Every row comes from one small tree of marks. The marks that hang from a mark follow it in brackets, in the order of their numbers. Every link used is in the known rows. Which tree was each row made from?
Known rows
z683{z369}: [  9   6  15  24  30  -2 -25  16  -4  27  11  -5   8 -10  -1 -16   3  29
  16   2  -4   0 -25  -8   3 -14  13  13   8   2 -26 -11  -4 -10 -30   7
 -32  -4 -27   1 -36  21 -13   2  27  23   9 -10  45  -2  -2   4 -24  -3
  18 -31  15]
z284{z387}: [ 16  -8   5 -11  -2  -3 -22  12  -2  31   0   1  19 -18   3  -9   6  19
  12 -20   3   1   5 -10  16 -13  13  24  -8  -3 -15  -2   1 -22 -15 -15
 -10 -10   3  16 -11  21   2 -10  21  25 -12 -13  -7  12   1  35 -27  17
  25 -20   7]
z927{z683}: [ -9   6  11  32  21  -1 -35  15  -4  27  23   2   5 -14  -4 -10   5  24
  27   8  -5  -3   4  -3  11  -2   4  13 -11   8  23  -7  -3 -14 -15  -2
 -11 -12  16  19 -18  22   6 -14  21  -9   7  -2  11   9  -6  12 -23  20
   3  -1   2]
z905{z284 z927}: [  3  25  10  19 -13  -8 -11   8  -4  33  26   3  24  -3  30 -10   6   0
  17  -1   3 -13  -1  13  15  16   7  36  -2  -4   8  -9 -34 -24 -30   7
 -17  17 -26  39  10  14   7 -27  19  13  36   1  40   1  20  10  -9  11
  13 -10   0]
z927{z683{z385} z704{z387} z905{z284}}: [-59  10  33  25 -12 -30 -31  -3  14   9   4  19   3 -13   4 -15  21 -12
   4   2  31   3  -8  -4  17 -26 -27 -32 -12  -2  44  -7 -19   6   3   8
 -14  18  17  17   1  21  20  18  -7   5  -8  -8  39  -6  -9 -15  17  -1
  23  -5 -10]
z223{z387}: [ 13  -5  11   0   3  -6 -23   3  -1  38  15   7  11 -26   9 -15  14  16
  23 -16  12  12   7  -8  17 -10  21  23 -16  -4 -23  -1  -2 -16 -10 -21
  -9  -3   5  26  -1  25   2 -12  38  18  -6 -22  18  17   6  31 -23  28
  35  -7   1]
z385{z683{z369}}: [  7  -8   5  46  27  -3 -41  15   5  25   5 -12  17 -13  -1 -13  15  31
  18   7 -16   4 -13   2   6 -17   2  16  -7  -1   1 -21  -4 -12 -28  23
 -29   5 -30   8 -30  18 -29   4  20 -21   8 -10  22  -1 -10   3 -28  22
   7 -19   2]
z927{z683{z369} z704 z905}: [-33  -6  27  39  31 -27 -24   5   5   2   8   2  -6  -8 -25  -3   9  24
   6  30  10  -5  -5  -6  20 -17 -17 -29  -2   0  24   2   4   9 -11  -5
 -29  19  24 -18 -26  26  14   9 -18   4 -18   4  40 -16 -22   4   1 -19
  -1  -8  17]
z284{z387 z879}: [ 13  -9 -12 -33  11   1 -10   9  11  25  -7  -9  21  -7   9   1  -7  10
  11 -28 -14  -9   0  -7   7  -7  24  33  -8  -3 -23   2   3 -25  -6 -27
  -8 -12  26   9  -8  12   9 -15   3  37 -33 -30 -24  -7   1  40 -13  31
  15 -25  20]
z385{z683}: [  4  -5  10  47  17   4 -45  18   4  30  11  -8  24 -18   5 -14  13  25
  24  -2 -14   7  -5   4  13 -13   6  24 -15  -1  17 -18  -9 -22 -28   7
 -21  -3 -15  20 -19  17 -13  -9  20 -24   3 -12   6  12 -11  10 -35  31
   6  -6  -3]
z879{z223}: [ 13   5   0  25   3  -2 -30  31  -7  38  15   7  10  -5  11 -19  13   6
  10 -22   2  10 -26  -1  -7 -17  15  33 -22  -7   7 -10 -14 -18 -38  -1
 -26 -18  10  15  -9  14   4 -28  -3  22  14  -5  13   6  -4   8 -21  26
  11  -9  16]
z369{z683}: [  3   2  16  43   3   1 -49  14  -4  36   9 -11  15 -10  14 -12  12  27
  27 -18   8  10 -10 -16  -3 -15  13   7  -3   3  13 -27 -10 -25 -38   2
  -8 -30  -4  29 -48  10 -13 -14  14   0  20   7  30  28 -14   6 -27  23
   4 -23  -3]
z879{z284}: [ -2   3  10   5   3  16 -35  15   2  30  19  -8  26 -12  14 -20  -4   0
  12 -22 -20   6 -13   2   9 -16   9  41   7 -15 -26  -7 -21  -9 -41  -3
 -24 -25  -1  23 -19   9   5 -15  25  20  -1 -18  23   7  -4   3 -16  22
  12 -24  -3]
z683{z369{z385}}: [ 10   3  11   9  41  -6 -25  12  -5  20   1  -4   6  -7  -9 -20  15  23
  25   3   1   6 -42   4  -3  -7  18  13   9   6 -39 -25 -23 -25 -31  18
 -33  -5 -26   0 -49  20 -11  -4  22  20   6  -4  37   2 -20  -7 -29 -10
  27 -28  10]
z223{z387 z879}: [ 27  -4  -1 -24  23   3 -17   5   2  39  15  22   5 -27  11 -15 -12   1
  16  -3  14  12  10 -16   3   1  33  27 -15 -15 -39  18   4  -5   0 -24
  -9  11   9  15   5  27 -22 -26  30   8 -13 -35  -8  24   4  29  -8  39
  30  -4  15]
z927{z704 z905}: [-18   2  40  35  15  -9 -23  12   1  13   6   2  16 -15  -8  -8   5  18
   9   4  17   4 -12  -4  30 -20   1 -11   1  -8  11   4  -5  -7 -24 -23
 -30   7  11  -4 -21  22  33  -6 -13  30 -25  -8  39  -4 -17  12 -15 -18
  15  -9  17]
z927{z905}: [-16   9  44  34  22 -12 -30  19  -2  17  12   3  18 -28  -1 -13  -6  26
  19 -12   3   8 -18  -6  29  -4   0   1  -3  -9   6   0 -11 -15 -35 -12
 -24   4 -18  -2 -12  22  12 -16  10  23 -11  -5  37  13 -19  20 -31   2
  23 -18  21]
z905{z284{z879} z927{z683{z385} z704{z387}}}: [-26  20 -15   3 -18 -13  -5  -8  18  22  14  -2  19   6  30  -5  18 -29
   6   8  18 -21   2  12  -1   4  -1  15 -11   9  26 -11 -25  -9   8   3
  -5  27  17  42   8   3  22   1 -17  11  14 -23  31 -31  19  -3  28  12
   5 -12 -10]
z879{z223 z284}: [  3  -1  -9   4 -10   7 -35  27   0  33  16   0  16   0  18 -23   7 -17
   0 -35 -20  13 -24   5  -9 -23   9  49 -15 -23 -13  -9 -29  -6 -51   4
 -28 -27  14  20  -6   3   0 -27  -5  22   8 -11   9  -1  -2  -1  -3  35
   5 -16   4]
z905{z284{z387 z879{z223}} z927{z683{z385}}}: [-15   8 -29 -26 -27 -27  -2   0  20  25  10   2  21  10  26   1  16 -29
  -3 -23   4 -17   8  16   4  27   5  34 -40  -7  16 -13 -23 -19  -3  10
   1  28  21  33  34  11   0 -33 -25   6  13 -15  -2 -23  19  22  25  39
  10  -6   1]
z905{z284{z387} z927}: [ 11  11  -4 -10 -27 -18  -4   1  -1  32  12   4  24  -5  30  -5   7  -3
   6  -9   6 -14  13  10  18  16   3  37  -8  -8  -1  -6 -26 -23 -19   3
 -10  23 -17  36  20  16   4 -24  14  17  22   1  14  -1  24  28  -4  14
  19 -15  -1]
z905{z284{z879} z927{z683{z369 z385} z704}}: [-26  16 -12   3   0 -18   0  -8  21  15  18  -5  19  16  15   3  16 -19
   3  15  11 -26  -3  18   6  15   7  14 -10   4   7 -14 -15 -10   1   8
 -18  34  10  27   2  13  11 -11 -21   7  13 -21  47 -40  16  -4  31   2
   3  -9   0]
z905{z284{z387} z927{z683}}: [ -1   8 -10  -6 -24 -26  -7  -1   1  28  17   5  15  -2  21   0  10  -1
  10   3   3 -20  27  10  17  21  -8  26 -18  -1  24  -6 -23 -16  -9   7
  -1  24   3  36  23  17   2 -23  11  -5  23  10   4  -2  22  28   6  23
   6  -5  -7]

Write each row's tree
[-39  -4  12   3   3 -36 -11  -7  14   6   6  20  -8   6  -1   6   9 -12
   6   1   4  -8  14   5  15 -16 -11 -10 -26 -15  43   9 -13   2  -3 -10
 -16  15  67   7  21  24  30 -22 -29   7 -26   0   1 -17  -8  11  28  31
   1  17  17] : z927{z683 z704 z905{z284{z879{z223{z387}}}}}
[-18   4  -7  -7 -35 -24  -6  -9  13  22  14   7  24   3  12  -1  28 -19
  -2   7  28 -17  22  15  20  11  -2  11 -22  -1  17 -13 -16 -14   3   5
  -4  30  14  37  19  20  14 -12  -9   0  11  -9  20 -19  22  16  21   1
  14   2 -17] : z905{z284{z387} z927{z683{z385} z704}}
[ -9  13 -14  13  -6 -28  -7  -8  -1  19   8   4   0  11  18 -12  27 -12
  10  31  16 -18  -5  14  -8  -3 -16   5   3  13  21 -16 -41  -6  -6  23
 -19  30  -2  32 -11   8   8  11  -3   3  35  10  38 -19  10 -11  16  -8
   1 -14 -12] : z905{z284 z927{z683{z369{z385}} z704{z387}}}
[-40  -7  14  -8   3 -32 -10  -8  16  -1  -3  12   1   4  -5  11  -1  -3
   4   5  -1 -17  19   3  24 -14 -15 -14 -12 -12  38   9  -7  -3   2 -14
 -14  13  60   3  10  23  31 -13 -25  10 -38   1 -10 -16  -6  19  22  17
  -2   6  16] : z927{z683 z704 z905{z284{z387 z879}}}
[ 13  -3 -14 -14  11  -3 -13  13  10  34   7   1   9  -3  17  -6   5  -6
  13 -32  -8   4 -12  -2  -9  -7  29  39 -27  -9 -14   1  -5 -18 -14 -21
 -15 -10  36  16   1  12  10 -27  -5  33 -14 -31  -6  -8   1  25  -3  48
  15 -10  24] : z284{z879{z223{z387}}}
[-10  -4  -7  28  13 -11 -27   4   1  21   4  -1 -11  -4  -4 -16  19  13
   8  31  12  -7  -5 -13 -11 -39 -12 -14   4  18  21  -6   0  13   1   2
 -21   1  22  10 -41  12   8  40   4   9   6  -6  28 -16  -2  -8   1  -7
  -1 -21  -3] : z927{z683{z369} z704{z387}}
[-12  -2  -2  29   3  -3 -30   8  -2  26   8   3  -4  -9   1 -15  20   8
  15  22  16  -4   5 -11  -4 -37  -8  -6  -2  18  37  -2  -2   5   3 -10
 -14  -9  36  21 -29  11  24  26   1   6   1  -9  10  -4  -3  -1  -5   4
  -2  -8  -8] : z927{z683 z704{z387}}
[-40  10  33  28  24 -37 -26   4   0   5  11  13  -7  -6  -4  -6  -4  20
  16  11 -13  -8  -6   0  20  -3 -24 -15  -3 -10  28  -3 -19   1 -23  21
 -24  16  -5  -3  -3  31  -8 -12  13  -6   4  18  36   1 -12  -1   1  11
   9  -9  14] : z927{z683{z369} z905{z284}}
[-27   0   2  25   7 -10 -31   4  12  22   4  -1   1 -10  -8 -21  33   2
   4  19  30   2 -17 -10  -6 -35  -7 -22  -6  18   7 -17   3   9   9  10
 -19   6   8  12 -37  15   1  42  -1   9   4 -24  47 -20  -4 -16   9 -13
  17 -24 -14] : z927{z683{z369 z385} z704{z387}}
[ 17 -11 -26 -35   1  -6 -10  17  11  31  -9  -4  15   1  13  -1   1  -4
   0 -40 -10  -4  -9  -4  -7 -10  23  40 -26  -9 -14   2  -3 -23 -15 -19
 -11 -13  39   8   1   8   9 -24 -20  40 -25 -26 -34 -12   1  36  -5  44
   9 -21  28] : z284{z387 z879{z223}}
[-28   7  32  10  11 -15 -12   2  11   6   3   9  14   2   6   2  -6  -1
   8  -5   1 -10  -9   5  23 -20   0  -2   5 -15  16   8 -19 -11 -20 -17
 -30   7  27   7   1  19  34 -19 -16  36 -29  -8  22 -15  -7   3   9   4
  10  -6  23] : z927{z704 z905{z284{z879}}}
[-42  12  38  29  13 -32 -29   6   0   9  17  17   1 -13   0  -6  -5  15
  23   3  -8  -5   2   1  27   1 -20  -7 -10 -10  45   0 -22  -8 -23   7
 -15   6   9  10   9  29   9 -24  12  -7  -2  18  19  12 -12   8  -5  22
   8   4  10] : z927{z683 z905{z284}}
[-22  22 -15   4 -12 -18  -8   6  16  26  25   1  21  10  29  -3  13 -27
   8 -13   2 -15  -7  20   0  28   8  35 -34  -3  24 -17 -28 -19 -13  16
  -8  23  11  35  25  10   4 -38 -21   1  27 -15  24 -21  16   4  22  34
   4  -2   2] : z905{z284{z879{z223}} z927{z683{z385}}}
[ 20  -8  -8 -42  12   9 -21   2   9  35  16  17  11 -24  17 -17 -17 -17
   7 -11  -2  13   9 -10  -1  -2  27  40 -11 -28 -56  19  -6   7  -9 -18
 -11   2  15  19   9  20 -23 -26  27   8 -18 -39 -11  20   4  21   4  47
  25 -11   5] : z223{z387 z879{z284}}
[-24  -4  23 -12  -1 -23  -6  -4  12   6  -9  10  12   2   4   5  -3  -4
  -1 -13   3 -10   1   0  24 -23  -2  -3   0 -19   9  10 -12 -11 -11 -22
 -24  11  34   1   7  19  31 -14 -19  39 -41  -8   3 -14  -3  19  12   7
  14  -9  21] : z927{z704 z905{z284{z387 z879}}}
[  7   3 -19 -27 -24 -12  12  -8  14  23   4  -3  25  13  28   9   7 -18
  -2  -4   6 -27  16  14  12   6  13  33  -5  -6  -3   2 -19 -21  -3 -16
 -12  24  23  30  15   7  26 -20 -18  32  -6 -15   4 -28  26  26  20  11
   5 -13   8] : z905{z284{z387 z879} z927{z704}}
[-13  15 -13   8  -4 -11   2  -5  11  19  22  -2  15  15  21   8   5 -15
  12  19  -2 -30  16  19   7  15   5  26  -7   4  29  -2 -20 -14  -5  -5
 -13  21  34  35   9   9  28 -23 -18   6  10  -7  15 -29  18   7  21  14
 -14   3   4] : z905{z284{z879} z927{z683 z704}}
[-10  11 -26   7 -14 -17   3   1  10  24  20   2   8  23  23   5  12 -25
   4  10  -2 -26   9  20  -4  12   4  30 -21  -1  39  -3 -26 -11 -11   1
 -16  21  44  33  15   5  25 -31 -36   7  17  -3   9 -33  19   5  30  24
 -17   5   8] : z905{z284{z879{z223}} z927{z683 z704}}
[-56  -4  22 -11  -3 -32 -15  -8  26   1  -2  13  14  -1  -8   5  11 -13
  -1  -8  17  -8   6   5  29  -9  -8 -20 -24 -11  25  -2  -4  -6  10  -7
 -10  17  45   6  14  27  23 -12 -28   9 -40 -18   9 -20  -9   9  27  10
  18   4   5] : z927{z683{z385} z704 z905{z284{z387 z879}}}
[  1   7 -16  27   8 -15 -14   3  -1  22   9 -13   3  -4   4 -16  29   6
  11  36  24 -11 -12   6  -5   2  -6   1  -2  23  10 -16 -19  -2  -2   7
 -17  30  -5  18 -35   4  12  22 -16   7  24  -2  44 -20  -4   3  -3 -24
   1 -25  -7] : z905{z927{z683{z369{z385}} z704{z387}}}
[ 13  12  -4  32 -12   1 -13  12  -3  34  15 -12  21 -14  22 -16  19   4
   9  14  28  -7  -8   0   4  -8   2  17   2  14   6  -5 -15  -7 -13 -15
 -17  21 -13  28 -20   0  24  17  -7  29  20 -14  47 -13  10  16 -12 -17
   7 -26  -2] : z905{z927{z704{z387}}}
[-12  17  -2  26 -15 -14  -9  -2   1  24  27   5  11   8  16   0  15  -8
  14  25  10 -23  18  16  12  10  -3  18  -8   4  36  -7 -24 -11 -11   3
 -16  22  14  39   7  16  21 -19  -4  -3  28   7  32 -14  19   3  13   4
  -7   6  -7] : z905{z284 z927{z683 z704}}
[-29   3   5  27  -4  -3 -36   5   9  27  10   3   9 -14  -2 -20  30  -3
  10  10  35   5  -7  -8  -1 -32  -2 -12 -14  17  23 -15  -1   1   9  -2
 -11  -3  23  26 -26  14  19  27  -1   5   0 -28  32  -8  -4  -9   1  -3
  18 -11 -17] : z927{z683{z385} z704{z387}}
[  0   6 -34 -24 -22 -27   2   2  10  26  11   2  10  14  30   6   6 -21
   1 -10 -12 -23  17  15  -1  23  -1  39 -30  -7  24  -3 -24 -18  -8   3
  -1  23  31  31  33   8   7 -35 -22   5  12   0 -18 -20  21  30  20  45
  -7  -3   9] : z905{z284{z387 z879{z223}} z927{z683}}
[ 11 -15 -22 -26 -25  -3 -28  20   4  33   3   1  18   0  16 -19  10 -19
 -12 -43 -16  11 -10   2  -6 -23   5  48 -20 -27 -23  -4 -22  -4 -40   0
 -19 -24  26  16   2   6  -2 -22 -10  26  -5 -11 -15  -1   1  18   1  40
  11 -21   2] : z879{z223 z284{z387}}
[-24  20  -2  21 -29 -18 -15  -3   9  27  20   5  16  -2  25 -13  28 -22
   6  14  30 -12   3  12   6   0  -9   6 -12   9  30 -16 -26  -5   0  13
 -10  28  -1  45   7  10  15   6  -3   1  31  -9  46 -15  19  -8  17  -1
  12  -7 -21] : z905{z284 z927{z683{z385} z704{z387}}}
[-26  17  37  10  18 -17 -17   9   6  11   7   8  15  -9  14  -3 -16   6
  18 -19 -14  -5 -15   3  23  -4   0  11   2 -18  10   4 -24 -19 -29  -7
 -24   5   1   8   7  20  14 -28   7  28 -16  -5  22   2  -8  11  -6  22
  17 -14  26] : z927{z905{z284{z879}}}
[  2  25  -4   2  -2  -5   0   5   6  27  21  -7  26   5  36   1  -5  -7
  17  -7  -8 -22  -5  15   8  23  14  45  -1  -3   2  -5 -30 -26 -22  -2
 -16  17  -9  36  11   7  13 -31   4  22  19 -12  28 -14  20  15   3  20
   6 -16  11] : z905{z284{z879} z927}
[-40  -7  24   4  -5 -34 -18  -5   7   5   2  19  -1  -3  -9   4   8   4
   3  10   9 -10  21   1  28 -18 -20 -19 -10 -11  42   7 -10   0  -4  -5
 -15  14  45   6   9  29  25 -10 -13   2 -25  14   0  -5  -8  15  13   7
   5   9   7] : z927{z683 z704 z905{z284{z387}}}
[-30   1  12  29   8   2 -32   7  12  22  21   3  16  -9 -16 -10  28   4
  13  10  27   1  -3   2  16 -16  12  -5 -20  11  16 -16   7 -11   0  -6
 -16  -5  31  20 -23  24  19  -2  -4  -3  -7 -28  33 -11  -8  -5  -3  -5
  13   5 -10] : z927{z683{z385} z704}
